Known rows, with every way that one mark hangs from another:
[j704 [j275 [j615 [j476 [j413 j933]]]]]: [  1 -14  18  12 -11 -14   5  -2 -17  15  14   9 -20  -2   7  -2  -2 -13
   1  -7  -8  -7  13  10  12 -23 -14 -26  -2  -6  20  -9  -1 -20  12 -10
  -6  -6   9  14  11   2 -12 -25  -7  -8]
[j275 [j615 j476]]: [ 15 -11  12  10  -9 -17   1  -4 -17  12  11  13 -14  -4  10  -9 -17  -7
   2  -9  -9  -6  21  10  10 -23 -12 -13   1 -10  14  -5  -8 -19  11 -13
  -1  -1   0  15   6   2  -8 -20   5  -9]
[j818 [j413 j796]]: [ 19 -20   6  -7   8  -9  -8  -3 -19   7   5  -3 -13   4   3   0 -10   1
   5  -7   1   7  15  13  10 -21  -8 -17  -8 -12  13 -16  -1  -7   7   3
  -6  -3   9   5   5  12   0 -16   5  -4]
[j275 [j615 [j476 j413]]]: [ 14 -10  12   9  -9 -16   0  -4 -20   9  13  12 -14  -7   7 -11 -17  -3
   0 -10 -11  -3  17  11   9 -19  -8 -20   2 -18  18  -3  -6 -18   9 -14
   0  -8   6  17   5   3  -5 -20   1  -7]
[j275 [j615 [j476 [j413 j172]]]]: [ 12 -12   8   8 -10 -14   0  -2 -18  12  16  13 -18 -11  11  -8 -13  -8
  -1 -11  -8  -4  12   8   9 -15 -10 -22   1 -19  18  -4  -7 -19   9 -10
   0 -10   9  16  -1   1  -7 -20   1  -6]
[j615 [j476 [j413 j796]]]: [ 17 -20  18   1  -4 -17  -4  -4 -18   6  10   0 -12  -6   6  -4 -10   0
  10  -7  -8   6  14  19   6 -13 -14 -28  -7 -17  11  -9   6 -10  10 -14
  -6  -8  13   9   2  -4  -7 -14  -7  -5]
[j413 j172 j252 [j476 j615] j933]: [ 20 -29  -7   3   5  -7 -14  24 -17   9  12  20 -25   1  18  12  18 -14
  -8 -24   3  -6  12 -18   9  -4 -12 -35 -17 -16  16  -9  12 -16  11  -1
  -9  -7  27   4 -15  -8 -34 -15   2   2]
[j886 [j260 [j275 [j615 [j476 j413]]]]]: [ 22 -23   6   2 -14 -10  -2  -4 -18  10   8   3 -11   8  -8 -15 -14 -10
   3  -7 -12  -5  17  16   9 -19  -9 -25  -3 -13  19  -9   3 -17  12 -19
  -4 -11   3  20   1   0 -17 -20  -2  -3]
[j615 [j476 [j413 j172 j252 j933]]]: [ 15 -18  11   5  -3 -16  -9   9 -17   7  12   9 -16  -4  12   0   0  -7
   4 -19  -6   2  10   4   5  -8 -12 -37 -11 -22  20  -9   8 -17   7  -7
  -3  -6  21   7 -12  -7 -17 -16  -4  -2]
[j886 [j260 [j275 [j615 j476]]]]: [ 23 -26   6   3 -14 -10  -2  -5 -16  12   8   5  -9  11  -7 -14 -15 -11
   4  -8 -12  -7  21  16   9 -21 -12 -19  -4  -8  16 -12   1 -17  13 -19
  -4  -5  -2  17   3  -1 -18 -20   1  -5]
[j704 [j275 j615]]: [  3 -14  11   9  -8 -11   5  -8 -15  16  13  11 -15   1   7   0  -4  -8
  -1   0  -5  -4  13  12  13 -25 -16 -14   1   0  15 -11  -3 -19  14  -3
  -8  -2  -1  15  12   9 -10 -24   2 -13]
[j418 [j704 [j275 [j615 [j476 j413]]]]]: [  7 -15  18   5  -6  -7   8  -4 -13   9  15   2  -9  -4  12  -1  -5  -5
   4 -11   0  -4  12   8  14 -28  -7 -27  -3 -11  11  -1   7 -14  13  -8
  -3  -2   0  11  10   2 -12 -29   2  -1]
[j518 [j260 [j275 j615] j886]]: [ 11 -14   4   4 -15  -3   4  -7 -24  19  18   6  -3  12  -8 -14 -10  -5
  11 -10  -8  -3  11   8  19 -21 -14 -14  -6 -16  21 -20   5 -10   7  -1
  -4   0  -9  15  -4  -4 -19 -21   8  -3]
[j413 j172 j252 j418 j796 j933]: [ 13 -39 -15  -8   7  -7  -8  13 -11  13   0  14 -24  11  21  21  23 -17
  -6 -26  18  -1  14  -8   0  -7 -28 -36 -23 -11  12 -17   6 -15  -4  11
 -14  -4  32  -6 -13  -9 -35 -14  -4  -7]
[j275 j615]: [ 14 -10   4   5  -7 -10  -2  -7 -18  11  10  12 -13   0   6  -7 -14  -4
  -4  -8  -3  -5  18   5  13 -23 -12 -11   3 -10  14  -7 -10 -18  11  -3
  -2  -2  -3  15   5   8  -7 -19  11 -12]
[j615 [j476 j413]]: [ 16 -12  20   8  -4 -16  -5  -2 -17   7  12   0 -12  -6   5  -9 -14   0
   8  -8 -11   6  14  19   8 -14  -8 -28  -2 -18  14  -8   7 -13  10 -13
  -3  -5   9  13  -3   0  -6 -18  -2  -5]
[j476 j413]: [ 14  -9  11   2  -2  -9  -7  -3 -17   2  10  -2 -11  -2   1  -7 -12   4
   3  -3  -5   6   8  13  11 -13  -5 -28   0 -19  16  -8   7 -13   8   0
  -4  -9   8  13  -6   8  -5 -16   2  -8]
[j8 [j413 j172 j252]]: [ 21  -9   4  -6   2 -13 -18   6 -13   3   8   6 -12  -3  16   1   4  -2
  -4  -9  -3  10  10  11  14 -11  -8 -29  -4 -23  21 -20   5 -15   8   8
  -2   2  13  11  -8   8 -13 -19   2  -5]
[j413 j172 j252 j476 j796 j933]: [ 21 -44 -11 -10   3  -9 -13  18 -14   3   8  15 -22   7  15  21  19 -13
  -5 -25   7   2  17 -18   5   3 -26 -34 -23 -13   9 -16   7 -15  14   2
 -18  -7  30  -6  -8 -11 -28 -10  -1  -4]
[j518 [j260 [j275 [j615 j476]] j886]]: [ 11 -16   9   7 -16  -8   4  -4 -25  20  18   7  -4  11  -6 -17 -11  -8
  15 -14 -11  -3  12  11  18 -21 -16 -17  -7 -15  21 -19   6 -11   7  -8
  -4   2  -7  15  -3  -9 -20 -22   3  -3]
[j704 [j275 [j615 [j476 j413]]]]: [  3 -14  17  11 -12 -13   6  -5 -16  15  14   9 -18  -3   9  -6  -7  -9
   3  -1  -9  -2  11  16  12 -21 -13 -23   0  -6  18  -8   0 -19  13 -10
  -6  -6   5  17  12   5  -8 -24  -6 -10]
[j615 [j476 [j413 j252 j418]]]: [ 18 -15  14   6  -1 -18  -5   3 -15   7   5   3 -14   1  10  -4  -7  -1
   7 -13  -5   8  14  15   3 -14 -10 -36 -10 -18  17  -6  11 -12   2  -8
  -3  -6  21  10 -10  -2 -16 -18  -7  -5]
[j886 [j260 j275]]: [ 24 -26   5  -2  -9  -7  -6  -7 -14  10   7  -4  -6  16 -11 -11 -12  -6
   5  -6  -8  -1  17  16  10 -19 -12 -21  -7  -8  13 -15   8 -12  15 -11
  -8  -3  -3  14  -2   1 -18 -17   4  -6]
[j518 [j260 j886]]: [ 18 -15  13   2  -8 -11   1  -4 -20  18  14  -2  -7   8  -5 -13 -11   0
  12  -9  -5   4  12   9  16 -16 -12 -14 -13 -18  21 -16   9  -7  10   7
  -6   4  -7   9 -12  -3 -14 -16   7  -3]
[j818 [j413 j172 j252]]: [ 18 -16   0  -1   8 -11 -14   6 -16   8  10   4 -16   4  11   4  -5  -1
   1 -14   0   9   6   3   7 -15  -5 -27 -10 -20  20 -14   1 -15   7  13
  -2  -3  14   6 -11  12  -7 -17  11  -2]
[j260 [j275 [j615 [j476 j413]]] j886]: [  7  -9   5  10 -13   2   1 -11 -26  14  20  10  -5   4 -10 -11 -10  -6
  16 -11 -13  -3   9  11  16 -15 -15 -26   1 -14  17 -18   5 -15  10 -11
  -4  -6  -7  19  -1  -3 -20 -23  -2  -3]
[j704 j275]: [  5 -15  17   8  -5 -11   1  -6 -12  15  14   0 -13   6   6   1  -2  -5
   5   0  -3   2  11  17  12 -23 -15 -18  -3  -1  10 -14   7 -15  14  -1
 -11   0   0  10   7   9  -9 -23   0 -12]

Rows:
[ 21  -9   5  -1   1  -9 -12   6 -30   6   5  11 -12  -8   8  -5   1   5
   0  -3  -8   1   8   6  10 -17   0 -34  -1 -23  21  -8  15 -13   3  -5
  -2  -8  17  18  -6   6 -17 -11  -4  -1] | [j476 [j413 j252] j615]
[ 14 -12  17  10  -4 -15  -1   0 -13  10   9  -2 -15  -2   9  -8 -10  -3
   8 -12  -4   5  14  18   6 -15  -8 -32  -6 -17  14  -4   9 -10   3  -9
  -2  -8  15  11  -7   1 -12 -22  -6  -5] | [j615 [j476 [j413 j418]]]
[ 15 -15  -6   1   4  -7  -8  11 -19  13   5  14 -23 -10  19   1  10  -4
  -3 -13   4   0   1   4   6 -10  -4 -41  -5 -25  21  -6  15 -11  -6   3
  -3 -13  28  13 -19   4 -29 -17  -6   1] | [j476 [j413 j172 j252 j418] j615]
[ 15 -29  -5 -11   1  -8 -13   7 -20   3   6  10 -18  -2  10  10  12  -5
  -3 -17   3   3   6  -5   4  -3 -16 -39 -12 -22  17 -14   8 -17   5   4
 -10  -9  27   2 -11  -6 -19  -9  -5  -3] | [j476 [j413 j172 j252 j796 j933]]
[  9 -16  22   9  -3 -12   5   0  -9  10  11  -5 -13  -1  13  -4  -4  -5
  10 -11  -1   4  11  19   9 -20  -8 -34  -8 -15  11  -3  14  -9   5 -10
  -4  -6  13   9  -2   0 -16 -27  -7  -3] | [j615 [j476 [j413 [j418 [j704 j275]]]]]
[  8 -17  19   6  -6  -8   8  -7 -13  12  15   4  -7   0  14  -1  -5  -8
   5 -12   2  -5  15   8  14 -31 -12 -21  -5  -6   9  -4   6 -14  14  -9
  -5   2  -6   9  14   2 -14 -29   7  -2] | [j418 [j704 [j275 [j615 j476]]]]
[ 21 -24   0  -1 -13  -8  -4  -6 -16  12   7   4  -9  14  -9 -12 -14 -10
   1  -6  -8  -7  19  12  10 -22 -12 -18  -2  -7  15 -13  -1 -17  13 -13
  -6  -4  -3  17   4   3 -17 -19   4  -6] | [j886 [j260 [j275 j615]]]
[ 16 -15  17   6  -3 -17  -9   6 -20   5   8   5 -12  -1   7  -4  -4  -3
   4 -16 -10   3  16   7   5 -15 -11 -36 -10 -18  19 -11   9 -17   8 -10
  -2  -5  17   9  -6  -4 -15 -14  -6  -4] | [j615 [j476 [j413 j252 j933]]]
[ 17 -15   1   0   3 -12  -9   4 -15   4   1   2 -13   5   8   0  -1   3
   0 -10   0   9   9   8   6 -13  -8 -37  -8 -19  17  -7  11 -13   0   5
  -5  -9  22  10 -13   7 -17 -15  -2  -9] | [j476 [j413 j252 j418]]
[ 16 -14   7   5  -9 -15  -4   1 -19  10  13  18 -17  -9  13  -5  -9  -7
  -2 -15 -10  -1  13   5   6 -15 -11 -26  -1 -21  21  -5  -6 -21   8  -9
   0  -8  12  16  -2  -1 -10 -17   1  -6] | [j275 [j615 [j476 [j413 j172 j252]]]]
[ 13  -9   6   6   4  -5  -1   4 -21  12   6   6 -19  -7  10  -7  -2  -2
   0  -6   1  -4   7  15  12 -17   0 -32   1 -19  17  -4  15  -6  -4  -4
  -2 -12  18  16  -8   8 -21 -19  -7  -1] | [j476 [j413 j418] j615]
[ 19 -18   2   6  10  -5  -8  13 -15  11  16   3 -24  -4  11  -1  -3  -7
   1 -14   1   1   6   5  15 -10   1 -24  -7 -18  17  -9   5  -7  10   4
  -2  -9  15   9  -8  12 -10 -24   8   4] | [j818 [j413 j172 [j476 j615]]]
[ 12 -14  16  13  -1 -13  -1   5 -13  10   9   1 -17   1   9  -4  -5  -8
   5 -17  -2  -1  15  13   6 -14 -10 -35  -8 -15  16  -6   8 -11   3 -10
  -2  -6  19   7  -8  -5 -16 -21  -7  -4] | [j615 [j476 [j413 j418 j933]]]
[ 29 -37  -4 -12   4 -11 -14  13 -25   2  -1  14 -15   2  13   9   9  -1
   0  -8  -2   4  19  -4   8 -11 -17 -25 -14  -9   7 -14  14 -10  12 -10
 -15  -5  21   8   3  -5 -26  -7  -4  -2] | [j413 j252 [j476 j615] j796]
[ 17 -18   0  -4  -1 -10 -13   3 -17   3  12   6 -14  -5  10   2   0   2
  -1 -11  -2  10   3   3   6  -6  -9 -35  -5 -26  19  -9   7 -18   8   5
  -6  -8  19  10 -16   4 -13 -13   3  -7] | [j476 [j413 j172 j252]]
[  3 -14  19  13 -12 -15   6  -5 -16  17  13   9 -17   0  10  -3  -6 -11
   3  -4  -8  -3  15  16  12 -26 -17 -16   0  -2  15 -10  -2 -20  13 -11
  -8  -1   1  15  13   4  -9 -25  -2 -12] | [j704 [j275 [j615 j476]]]
[ 20 -38  -6  -7   0  -7  -4   6  -8   6  16   5 -22  -1  12  11   5 -10
   2 -13   6   6  13   2   8   3 -22 -22 -11 -12   2 -12   5 -11  15  -2
 -17  -9  16   0  -4  -5 -16 -17   4  -7] | [j413 j172 j476 j796]
[ 18 -12   1   1   6  -8  -8   9 -25   9   1  10 -17  -3  13  -4   4  -1
  -1  -8   0   0   7   7   8 -18  -2 -37  -5 -21  19  -6  16 -10  -5  -1
  -3  -9  26  16 -10   7 -26 -14  -7  -1] | [j476 [j413 j252 j418] j615]
[ 23 -30  -5  -2   2 -11 -13  13  -9   4  13  10 -17   4  14   8   5  -6
  -2 -18   1  10  11  -7   8   0 -15 -30 -13 -16  11  -9   7 -17  15   3
 -10  -7  19   6 -15  -1 -21 -15   8  -8] | [j413 j172 j252 j476]
[ 20 -34  -5  -2   7  -7   0  11 -13  11   2   5 -23   5  15   6   8 -10
   1 -11  11   0  20   6  10 -10 -17 -26 -13  -7   2  -8  14  -3   3  -8
 -15 -11  22   4   2  -1 -29 -18  -6  -3] | [j413 j418 [j476 j615] j796]
[ 12  -7  11   6   1  -4  -7   6 -27  10   9  10 -16  -7   4  -7   1  -5
  -3  -8  -5 -10  10   4  14 -17  -1 -31  -2 -20  20  -7  11 -10   4  -6
  -2 -10  15  14  -5   4 -18 -15  -5   2] | [j476 [j413 j933] j615]
[ 19 -24   0  -5   3  -6 -12  15 -10   1  11   4 -20  -1  15   7  13 -13
  -7 -14   4   2  17   4  18   0 -15 -30 -11 -19  14 -19   5 -11  12   2
  -8  -7  22   2   0  -2 -17 -21  -4  -1] | [j8 [j413 j172 j476 j796 j933]]
[ 27 -23   2  -1   3 -11 -14  13 -21   4   5  13 -13   4  12   1   4   0
  -1 -11  -5   3  16  -5  11 -12  -8 -27  -9 -12  11 -10  14 -14  14  -7
  -8  -4  16  11  -4   1 -24 -12   3  -3] | [j413 j252 [j476 j615]]
[ 13 -13  21   9  -5 -14  -4   3 -17   7  12   3 -14  -3   5  -6  -9  -4
   5 -13  -9   0  15  11   8 -15  -9 -31  -6 -18  17  -8   6 -14   9 -12
  -2  -5  13   9  -4  -3  -9 -19  -4  -3] | [j615 [j476 [j413 j933]]]
[ 19 -28  -5 -13   0 -10 -12   2 -19   3   7   8 -14  -6  10   7   5   0
   1 -11   1  10   4   4   3  -4 -16 -35  -9 -23  14 -13   7 -15   4   3
 -11 -10  24   7 -11  -1 -15  -8  -3  -6] | [j476 [j413 j172 j252 j796]]
[  7 -16  14   2  -5  -4   6  -6 -12  12  14   4  -8   2  12   2  -3  -7
   2  -9   4  -6  14   5  15 -31 -12 -20  -3  -6   9  -4   5 -16  13  -3
  -6   3  -8   9  12   6 -14 -29  10  -3] | [j418 [j704 [j275 j615]]]
[ 20 -23   2   5   9  -2   4  13  -7  10  10   2 -17   4  18   1   3  -7
   1 -19  13  -4  19   0  15 -17  -4 -30 -13  -9   3   2  18  -2   4  -6
  -6  -7  13   5  -4   2 -31 -28   6   3] | [j413 [j418 j704] [j476 j615]]
[ 12 -24  12   1  -4 -13  -4   4 -16   9  13   5 -19  -7  10   1  -1  -9
   5 -16  -3   0  12  10   5  -7 -15 -33 -10 -19  14 -10   6 -14   7  -9
  -7  -8  19   5  -5  -9 -13 -16  -8  -1] | [j615 [j476 [j413 j172 j796 j933]]]
[ 20 -19  -1  -9   6 -10 -15  11 -16   2  -7   6 -15  10  16   8  16  -9
  -6 -13   5   5  21   7  11 -16 -16 -33 -15 -13  18 -22   8 -10  -1   6
  -5  -1  26   3   0   1 -24 -18  -8  -5] | [j8 [j413 j252 j418 j796 j933]]
[ 20 -33   0  -2   4  -5  -5  12 -22   7   7  10 -21   4   9   8  11 -12
  -3 -14   3  -8  23  -4  12  -9 -17 -25 -14  -8   7 -12  10  -8  13 -10
 -14  -7  20   2   5  -7 -24 -14  -5   1] | [j413 [j476 j615] j796 j933]
[ 22 -21   2 -12   1  -9 -13   4 -33   5   2  12 -13  -9   9   2   4   4
   1  -3  -5   1   9   6   6 -16  -6 -33  -5 -22  16 -13  15 -10   3  -7
  -8  -9  20  14  -1   2 -19  -6 -10   0] | [j476 [j413 j252 j796] j615]
[ 21 -36  -5  -8   1  -6  -5  11 -15  11  15  10 -25  -8  15   8  10 -11
   0 -11   6  -2  12   1  11  -1 -18 -22 -10 -14   4 -11   8  -8  12  -8
 -15 -10  20   4  -4  -5 -22 -15  -2  -1] | [j413 j172 [j476 j615] j796]
[ 16 -15   0   6   5  -6  -8  19  -1   7  12   1 -24   5  18   5  12 -17
  -9 -21   9   1  14   5  18  -2  -9 -36 -11 -18  18 -12   7  -9   5   8
  -3  -8  25   3 -10   1 -24 -30  -1  -2] | [j8 [j413 j172 j418 j476 j933]]
[ 10 -14  -1   5   1  -7  -2   2  -8  11  13   0 -21  -3  11  -1  -1  -4
   0 -13   7   6   3  12   8  -5  -8 -36  -4 -23  14  -6   7 -11   0   7
  -5 -12  21   8 -18   5 -16 -22   1  -7] | [j476 [j413 j172 j418]]
[ 14 -13   9   7  -8 -15  -4   2 -23   7   8  16 -16  -5   8  -6  -9  -7
  -2 -15 -10  -5  19   1   8 -20 -11 -27  -2 -19  21  -4  -4 -21   7 -12
   0  -7  13  15   4  -1 -12 -16  -2  -6] | [j275 [j615 [j476 [j413 j252 j933]]]]
[ 18 -17   3  -3   3  -5  -5   5 -13   3   3   1  -9   4  12   2   1   2
   1 -16   7   8   9   3   6 -17  -6 -41 -10 -22  15  -3  16 -11   0   4
  -3  -7  18   8 -11   5 -20 -19   4  -3] | [j476 [j413 j252 [j418 j704]]]
[ 13 -10   4   2   0  -5  -5   4 -23  12  16  10 -21 -17  10  -6   0  -4
  -1  -5  -4  -4   1  10  12 -11  -1 -30   2 -25  19  -6  11 -11   3  -3
  -2 -11  15  17 -12   6 -16 -18  -2   1] | [j476 [j413 j172] j615]
[ 15 -19  -1  -7   4  -9  -8   4  -8   9   6   0 -19  -2  19   5   9 -10
  -2 -10  10   6  11  18  14  -7 -15 -28  -6 -18  13 -18   3  -7  -1   8
  -5  -4  20   5  -5   3 -16 -23  -6  -5] | [j8 [j413 j172 j418 j796]]
[ 11 -19  -6   2   4  -7  -8  11 -12   8   7  10 -23   4  13   7  10  -8
  -4 -23   7   3   6  -4   4  -6 -11 -43 -12 -22  21  -8   9 -16  -3  10
  -7 -12  31   4 -21  -1 -26 -17  -3  -5] | [j476 [j413 j172 j252 j418 j933]]
[ 18 -25   9  -3  -4 -17  -9   4 -18   6  10   7 -15  -8  12   2  -2  -3
   7 -11  -5   9   9  11   1  -7 -17 -32 -11 -22  13 -12   8 -15   7 -10
  -7  -8  21   8  -7  -7 -14 -11  -7  -4] | [j615 [j476 [j413 j172 j252 j796]]]
[ 10 -12   0   6   3  -4  -1   8 -18  16  12   9 -26 -12  14  -3   4  -7
  -1 -11   4  -4   1  11  10  -9  -2 -35  -2 -24  18  -4  13  -9  -4   1
  -3 -13  24  14 -15   5 -23 -22  -5   2] | [j476 [j413 j172 j418] j615]
[ 16 -19   9   6  -3 -16  -6   7 -11  10  10   5 -18  -4  15  -2  -2  -5
   5 -18  -3   9   8  12   3  -9 -11 -38 -11 -22  16  -8  10 -14   0  -6
  -3  -7  24   9 -16  -3 -19 -19  -6  -5] | [j615 [j476 [j413 j172 j252 j418]]]
[ 21 -26  -6   7   8  -7  -7  24 -16   9   0  16 -24  13  17   9  17 -13
  -6 -26   8  -5  21 -13  10 -12 -11 -38 -19  -9  15  -7  16 -11   3  -2
  -9  -8  31   3 -10  -5 -40 -19  -3  -1] | [j413 j252 j418 [j476 j615] j933]
[ 15 -13   6   7  -6 -16  -1   1 -18   9   7  15 -18  -2  12  -6 -10  -5
  -1 -13  -6  -1  17   7   6 -20 -10 -28  -3 -17  20  -3  -4 -18   4  -9
   1  -8  15  16   0   1 -14 -19   0  -8] | [j275 [j615 [j476 [j413 j252 j418]]]]
[  6 -16  15   7 -12 -16   2  -2 -20  14  11  12 -16  -2  11  -2  -2  -6
   2  -4  -9   0  11  12  10 -23 -14 -26  -2  -9  20 -10   2 -22  12 -11
  -6  -5  10  18  10   3 -12 -21  -8 -11] | [j704 [j275 [j615 [j476 [j413 j252]]]]]
[ 13 -19   0   0   1  -7 -12   8 -17   4  11  10 -17  -1   8   6   6  -4
  -3 -18   0   2   6  -4   7  -6 -10 -39  -9 -24  23 -11   7 -19   6   7
  -5  -9  23   7 -16   0 -18 -14   1  -3] | [j476 [j413 j172 j252 j933]]
[ 12 -25   9   2  -3 -15  -1   3 -12  11  11   2 -21  -6  14  -1  -2  -9
   8 -14   2   5  10  18   3  -8 -15 -33 -10 -20  11  -8   8 -10   1  -9
  -7 -10  23   7  -8  -5 -16 -19 -10  -4] | [j615 [j476 [j413 j172 j418 j796]]]
[ 23 -46 -17 -10   7 -10  -8  17  -7   7   4  10 -25   8  21  19  18 -12
  -1 -23  14  11  13  -5   3   3 -26 -36 -22 -11   4 -12  10 -10   3   5
 -18 -10  34  -2 -14  -7 -31 -15  -3  -8] | [j413 j172 j252 j418 j476 j796]
[ 14 -18  -1   1  10  -8 -15  11 -17  10   8   7 -18   6  11   7   2  -8
  -3 -21   4   2   8  -5   9 -15  -8 -30 -14 -19  23 -15   1 -16   5  13
  -2  -2  19   2 -11   7 -12 -19   9   0] | [j818 [j413 j172 j252 j933]]
[ 23 -31   2  -6   2  -7  -5   7 -20   5   8   8 -18  -1   9   3   3  -6
   3  -6   2  -1  20   5  12  -9 -15 -19  -9  -8   3 -11  10  -6  13 -12
 -14  -7  13   7   6  -2 -19 -13  -3  -3] | [j413 [j476 j615] j796]
[ 26 -13   7  -2   4 -12 -20  16 -15  -5   4   6 -10   9  13   3   8  -5
  -7 -15  -5   7  20  -2  18  -8  -8 -34 -10 -17  20 -18   8 -14  14   1
  -2  -3  20   7  -2   3 -18 -19   0  -3] | [j8 [j413 j252 j476 j933]]
[ 29 -38  -4 -13   2 -13 -14   7 -17  -1   2   7 -12   9  10  12   6   1
   2 -10   0  11  21  -4   6  -6 -22 -26 -16 -10   5 -15   8 -12  16  -5
 -16  -4  20   2   1  -4 -18  -8   1  -9] | [j413 j252 j476 j796]
[  8 -15  11   3   0  -4   4  -1 -10   7   9  -5 -12   3   9  -1   0  -2
   3 -10   8   4   7  12  10 -18  -6 -36  -5 -15  12  -2  14  -8   2   2
  -6  -9  12   9  -3   8 -18 -27   0  -4] | [j476 [j413 [j418 [j704 j275]]]]
[  9 -17  11   4 -14 -12   5   0 -22  13  16   4  -5   7   0 -20 -13  -5
   8 -10 -12  -1  11  15  13 -21 -10 -20  -3 -19  22 -15   5 -12   6 -10
  -2  -4   7  16   0  -7 -12 -24   3  -6] | [j518 [j260 [j275 [j615 [j476 j413]]]]]
[ 15 -23   0  12   6  -6   1  13  -5   8   7   2 -22  17   9   6   6 -14
  -3 -24  11  -3  22  -5  12  -8 -15 -32 -16  -6   9  -6   8 -10   7   0
  -8  -9  22  -2  -7  -1 -26 -24   2  -6] | [j413 j418 j476 j933]
